What can hang from each mark:
Q_316: Q_650 Q_810
Q_844: Q_650 Q_810
Q_533: Q_181 Q_810
Q_732: Q_316 Q_533 Q_650 Q_844
Q_650: Q_533 Q_732 Q_844
Q_810: Q_316 Q_732 Q_844

Every row comes from one small tree of marks. Brackets hold a mark, then the marks that hang from it, in the order of their numbers. Every link used is in the known rows. Which tree was each row made from?
Known rows:
(Q_732 Q_533): [ 46.0  25.5  18.8  -2.2 -24.6  -7.4  18.4 -23.5  16.2  22.5  13.6   0.5
 -13.6  14.7  26.6  -7.4  25.2   8.2 -22.7  12.4 -36.3   5.5]
(Q_533 Q_181 (Q_810 Q_844)): [-23.3  32.1  81.7  37.1 -15.8 -25.5 -37.2  25.1 -42.7  -6.3  38.6  19.5
  -5.8  54.1  -0.1  10.6  -4.3 -19.2 -34.5  -3.4 -19.6 -30.5]
(Q_533 Q_181 (Q_810 Q_316 (Q_844 (Q_650 Q_732)))): [-62.9   9.7  30.1  26.9 -10.7 -29.4 -47.5  17.4 -51.9 -43.1  24.7  16.9
   1.0  36.0 -35.9  13.6 -18.2 -13.6 -15.2  -8.8  17.6 -17.5]
(Q_810 Q_844): [  3.9  33.9  49.9  37.8 -13.6 -24.6   0.3  14.8  -6.8  -9.6  24.8   1.3
  -5.2  26.7  -8.0  11.6  13.2  -7.7  -2.9  -7.9  32.2 -26.9]
(Q_732 Q_650): [ 31.7 -27.0  20.8   0.3 -29.8 -12.7   6.9   5.2  19.6  50.6 -13.1  26.7
  -5.6   1.2 -13.2  19.5  21.7   0.1  11.7 -15.4   3.8 -15.2]
(Q_732 (Q_316 Q_810)): [-37.9 -25.0  -5.3 -19.2  12.4  -9.8  62.4  17.6  13.6   8.7 -13.7  20.1
  13.3 -52.3   9.0  23.2  20.6 -23.4 -21.6  -3.3 -28.3 -10.9]
(Q_810 (Q_732 (Q_316 (Q_650 (Q_533 Q_181)))) Q_844): [ -4.9 -31.2  31.1   3.3  36.8 -27.8 -33.3 -17.3 -15.1  -1.4  -2.1  -1.2
  -5.9  -7.6  45.1  17.9 -39.7  -7.4   5.5  13.1  24.6 -36.4]
(Q_650 Q_533 Q_844): [ 33.9  89.9 -10.7   3.3  17.8  35.5  12.9  -3.0  -9.6  -5.5  -6.7 -26.7
  -6.3  16.1 -28.4 -49.3 -27.8   0.7  21.6   3.8   6.2  35.4]
(Q_650 Q_533): [ 31.5  47.7  10.5  -4.0  23.1   5.9  10.9  -4.8 -16.2 -10.1   3.4 -17.4
   1.4  28.9  -5.1 -21.9  -3.0 -13.2   5.8  15.8 -16.9  -3.0]
(Q_844 (Q_650 Q_732)): [-43.3  10.0 -32.7  26.6 -36.5  10.3  14.0  -1.1  22.9 -24.0  16.5   2.3
   4.4  -1.0 -38.0   5.8  51.3  20.6  31.6 -19.6   5.4  16.7]
(Q_810 (Q_316 (Q_650 (Q_533 Q_181))) Q_732): [-17.3 -36.4   1.0  -0.5  62.8 -10.8 -55.4 -45.0 -52.4  16.5 -20.7 -25.3
  -6.0  45.3  -1.0   5.2 -83.2 -37.9   9.9  14.5  35.3 -42.4]
(Q_810 Q_732 Q_844): [ -4.6   7.4  61.5  25.5  21.5 -37.2 -25.8 -10.2 -32.7  -0.6  28.1  -3.1
   2.6  35.6   7.9  19.4 -43.6  -2.4  11.8 -16.4  54.4 -53.7]
(Q_650 (Q_533 (Q_810 Q_732 Q_844))): [ 18.9  42.7  55.1  -4.0  46.5 -39.3 -38.3  -8.0 -57.0 -26.0  13.9  -5.6
   0.9  48.6   7.8  -8.9 -34.7 -11.1  -4.9 -15.6  20.4 -27.2]
(Q_810 (Q_732 (Q_650 Q_533 Q_844))): [ 38.1  -1.2   8.7 -22.6  25.7  -0.8 -20.6 -22.9 -16.1  36.6 -19.7   2.8
  -0.5   9.5  -4.5 -13.1 -62.7  10.2  41.7 -14.0  32.1 -10.1]
(Q_533 Q_181 Q_810): [-25.7  17.6  64.1  21.2 -12.2  -6.7 -19.4  13.5 -36.3  14.8  35.2  16.0
   1.0  55.7  -3.5   7.9  -4.4 -28.3 -35.4  -1.8 -53.7 -22.2]
(Q_650 (Q_732 Q_316)): [-13.5 -23.0  -3.1 -30.3 -15.8  10.2  36.0 -16.3  21.6  -3.9   2.5   1.8
  16.2 -38.8 -15.8  11.0  20.2 -16.2   8.4  -1.7 -15.4   3.9]
(Q_810 (Q_732 Q_533 Q_650 Q_844)): [ 60.7 -58.0  24.7 -33.3 -16.8 -11.5 -11.8 -25.8   4.7  51.5  -6.4  11.5
  15.2  21.3  32.2   5.7 -24.7  38.4  14.0   5.0  11.0 -15.5]
(Q_810 Q_316 (Q_844 Q_650)): [-38.3   4.2  -6.7  44.4   1.3 -39.8  -5.6  19.3 -20.6 -40.8   8.3  -1.9
  -3.9  16.6 -33.5  30.6 -10.7  -6.3   2.2 -15.4  74.1 -22.1]
(Q_650 Q_732 Q_844): [ -5.5  57.8 -12.7   6.4 -28.5  47.5  11.0 -16.6   9.6   1.9   1.5 -12.4
   0.3  -2.2 -56.2 -33.5  -6.5   3.5  37.4 -18.8  20.4  35.2]
(Q_844 (Q_650 Q_533) Q_810): [-10.9  42.1 -69.0  45.2  22.1  15.8  -9.8  33.9  11.8 -48.1  22.0 -27.4
 -16.2  16.7 -28.7  -1.5  35.9   5.3  16.6 -34.4  14.4  15.9]
(Q_533 Q_181 (Q_810 Q_316)): [-37.8  -2.9  52.2   9.3  10.0 -16.9 -22.4   7.4 -58.9   4.8  21.0   9.6
   5.1  51.7 -21.0  16.0 -42.2 -48.9 -40.2   0.5 -26.6 -33.4]
(Q_844 (Q_810 Q_732)): [ -5.9   2.5  -0.3  27.6  41.1   0.8 -23.9   3.6 -16.4   7.0  31.6 -29.2
  -7.3  32.0 -15.8  19.9 -28.8 -29.0   2.0 -43.7  30.0 -43.3]
(Q_732 Q_316 Q_533 (Q_844 Q_650)): [ 22.4 -51.4 -38.5 -23.1 -42.3   6.5  66.2   5.5  60.1  -4.9   1.3   9.8
  18.0 -42.3  41.5  18.7  51.1  52.3 -15.5  19.8 -33.4  39.7]
(Q_810 Q_732): [ -6.2  -9.8  39.9   5.3  24.8 -13.5  -3.8 -25.3 -25.4  24.3  20.7  -9.0
   8.1  36.1   5.2  17.1 -40.4 -13.5   8.3 -14.8  12.1 -47.2]

Write each row's tree:
[-47.2  31.6 -30.1  49.1 -12.2  20.5  -5.0   3.0  16.9  40.2 -40.1   5.6
 -31.4  -9.1 -18.3 -19.3  36.3  -3.1   3.3 -21.5  18.1  27.0] | (Q_316 (Q_650 Q_844) Q_810)
[  5.2 -15.9 -29.6  23.9  16.7  39.3 -26.2  24.0 -11.7 -10.1   0.6 -43.9
   4.0  49.6 -32.2  -5.5 -14.4 -17.8   0.1  14.1  27.2  -7.4] | (Q_732 (Q_844 (Q_810 (Q_316 (Q_650 (Q_533 Q_181))))))
[ -0.1 -71.5 -38.3  15.0  -9.5  24.2  21.2  23.6  51.7  17.2  -9.4 -18.8
   0.5 -23.7   2.0  35.8  44.3 -10.5 -12.1 -12.8  11.8   6.3] | (Q_732 (Q_316 Q_650) (Q_844 Q_810))
[-28.1  12.8 -15.5  21.9 -15.6 -21.2 -29.1  -0.5 -17.7 -51.0   8.5   1.3
  -3.0   7.7 -27.3   4.0 -12.6  11.0   9.6  12.5  44.1  -0.9] | (Q_810 Q_316 (Q_844 (Q_650 (Q_732 (Q_533 Q_181)))))
[ 39.7 -56.0 -23.1 -60.6 -20.8 -30.5  42.9   0.2  47.2  46.7 -48.4  51.5
  -7.1 -87.8  45.7  13.8  37.5  16.7 -23.2   7.5 -44.7  16.8] | (Q_732 (Q_316 Q_810) Q_533 Q_650)
[-40.4  26.0 -88.4  17.9  31.3  33.8 -40.6  19.7 -17.1 -74.2  10.2 -36.5
  -2.0   8.5 -62.5 -17.8 -10.3 -12.0  31.4 -11.5  24.9  13.9] | (Q_844 (Q_650 (Q_533 Q_181) Q_732) (Q_810 Q_316))
[ 49.3 -48.5  -9.0 -55.7   6.3 -16.9  32.5   2.9  28.2  23.0 -37.7  26.6
   5.9 -57.9  15.5  17.2   9.5  -4.3   9.8   8.6 -19.8   3.9] | (Q_732 Q_316 (Q_650 Q_533))
[ 11.0  59.8  30.2 -12.9   9.5 -12.2 -37.1  -9.6 -37.4 -50.2   7.9  -8.8
   6.3  28.2 -25.3 -32.1   8.3  -9.6  12.3  -9.6  12.9   8.9] | (Q_650 (Q_533 (Q_810 Q_844)) Q_732)
[ 18.1 -20.5  45.7 -19.1  16.2 -36.4 -11.2 -22.6 -10.7  -0.5  20.2  10.8
   1.2 -14.1  65.1  16.1 -50.2   9.8 -18.1  21.9  -4.4 -32.8] | (Q_810 (Q_732 Q_316 (Q_533 Q_181)) Q_844)
[  4.0  -6.2  11.1 -54.0   3.2  33.1  -0.2   3.3 -18.7 -39.2   0.6  -7.1
  38.3  -1.1  -3.0 -29.1 -10.1  -2.0   3.7  33.1 -44.3  22.8] | (Q_650 (Q_533 Q_181 Q_810) (Q_732 Q_316 Q_844))
[ 19.4 -58.1 -18.3 -12.0  -5.0  20.0  34.0   1.6  37.6  13.0 -28.8 -12.9
  11.6 -19.8  21.8  11.2  31.6   4.2   0.2  25.2  -9.2  16.5] | (Q_732 (Q_316 (Q_650 Q_533)) Q_844)
[ -3.4  -6.7 -11.8  -5.1   8.5  12.4   5.1  -9.2  17.7  19.4 -24.0   3.7
 -19.8 -31.8  17.3  -2.2   5.3 -16.9 -13.5   2.8 -29.9  31.8] | (Q_732 (Q_316 (Q_650 (Q_533 Q_181 Q_810) Q_844)))
[-37.2  -6.4  -6.9   2.0   2.1   6.5   1.8   8.7 -13.7   3.0   1.9   7.3
  19.5  17.7  24.9 -15.3  -8.6  35.1  -1.2  11.4 -17.6  -8.3] | (Q_316 (Q_810 (Q_732 (Q_533 Q_181) (Q_844 Q_650))))
[ 86.5 -42.0   8.0 -30.0 -59.6   3.7  10.6  -0.5  40.3  50.5 -17.5  20.5
   6.7   6.9  19.9  -3.1  33.1  48.3   1.7  21.8 -12.6  19.6] | (Q_732 Q_533 Q_650 Q_844)
[-21.6  42.6 -80.5  27.1  13.1  29.8 -22.9  22.3  13.4 -65.9  17.8 -32.2
  -9.6   0.4 -49.1 -16.4  41.2   8.5  39.6 -35.8  21.2  28.2] | (Q_844 (Q_650 Q_533 Q_732) Q_810)
[ 17.5 -40.8 -16.1 -45.4 -17.4   6.4  67.4  11.7  32.9   8.4 -18.8  11.9
  26.0 -46.3  44.9  -0.7  33.4  27.9 -32.7  30.1 -43.0  23.6] | (Q_732 (Q_316 Q_810) Q_533 Q_844)
[ -7.0 -24.3 -18.3 -51.8 -31.8  37.1  32.3  -2.1  20.9  -9.8  -7.9   7.4
  31.5 -40.9  14.6 -26.0  20.1  21.9  -5.0  41.5 -50.4  28.8] | (Q_650 (Q_732 (Q_316 Q_810) (Q_533 Q_181) Q_844))
[  9.5  45.6 -19.6  34.6  -5.0  42.7 -29.7 -13.9   8.7  25.4 -21.4 -20.3
 -34.7  23.5  -7.4 -39.8  -0.1  -2.6  16.0  19.1 -11.6  34.1] | (Q_316 (Q_650 (Q_533 Q_181) Q_844))
[-33.9  -0.6  15.1  34.9   7.0 -23.8 -58.6 -15.4 -11.8  25.0 -20.7  10.3
 -31.4  10.2  42.0  -8.0   9.8  12.0 -11.1   6.4  14.9 -19.3] | (Q_316 Q_650 (Q_810 (Q_732 (Q_533 Q_181)) Q_844))
[ -8.8  35.5 -38.6 -39.6 -22.3  46.5  25.6 -16.6  24.0  -0.8 -17.5   9.9
   2.0 -67.7  -5.0 -47.9  -6.6  16.6   6.3  20.7 -38.9  58.1] | (Q_650 (Q_732 (Q_316 Q_810) (Q_533 Q_181)) Q_844)
[-34.4 -35.6  10.8  14.6  18.2 -46.7   4.5   1.5   2.8 -23.9  17.1  13.5
   6.4 -25.5  24.0  46.7 -20.5  17.2  14.1 -24.4  48.2 -31.0] | (Q_810 (Q_732 Q_316) (Q_844 Q_650))
[ -2.7  47.5 -36.4  34.2  22.8  30.1   0.6  14.9 -10.1  -0.3   4.3 -32.7
 -15.3  10.4 -63.6  -5.9 -41.1 -30.0   4.7 -36.7  51.1   9.5] | (Q_650 (Q_844 (Q_810 Q_316)))
[ 35.1 -42.5 -16.1 -16.3 -22.8 -15.0  25.6 -34.7  55.4  41.3 -22.2  10.9
 -27.8 -49.8  59.3  20.6  53.4   2.4 -31.6  17.0 -43.4  22.6] | (Q_732 (Q_316 Q_650) Q_533)
[ 18.3  29.1   8.9 -19.1 -37.4  26.4  -7.1 -29.2   8.5   0.1  17.5  -4.6
  -0.7  10.1  -1.0 -31.2  17.3   7.7   3.0  28.6 -47.4  14.3] | (Q_650 (Q_732 (Q_533 Q_181)))
[ -3.9 -53.1   3.1 -25.3 -10.2 -38.6  32.1  31.4  27.7  23.9 -39.5  51.0
   4.4 -78.3  13.2  31.5  29.4  -1.1  -2.8 -11.5  10.2 -13.2] | (Q_732 (Q_316 (Q_810 Q_844)) Q_650)
[ 26.6  52.3 -41.7  -9.4  64.0  31.0  -5.2  -1.4 -10.3 -14.9  -3.2 -39.0
  -6.9  -7.1 -20.2 -28.6 -64.6 -12.2  23.7 -23.3  29.4  18.6] | (Q_650 Q_533 (Q_844 (Q_810 (Q_732 Q_316))))
[-51.2 -16.8 -14.6   7.3   1.9 -28.1  49.7  36.3  19.1 -22.7  -7.3  26.1
   6.2 -60.1   8.7  29.5  37.0   0.6 -11.9 -12.4   1.7  -3.9] | (Q_732 (Q_316 (Q_810 (Q_844 Q_650))))
[ 32.9   3.8  46.3  -5.9 -42.6  14.1  -3.0   4.6  -9.1  15.8  26.7   5.0
  11.5  53.3  25.9 -13.7  12.8  25.3 -40.7  31.2 -57.7  12.0] | (Q_732 (Q_533 Q_181 Q_810) Q_844)
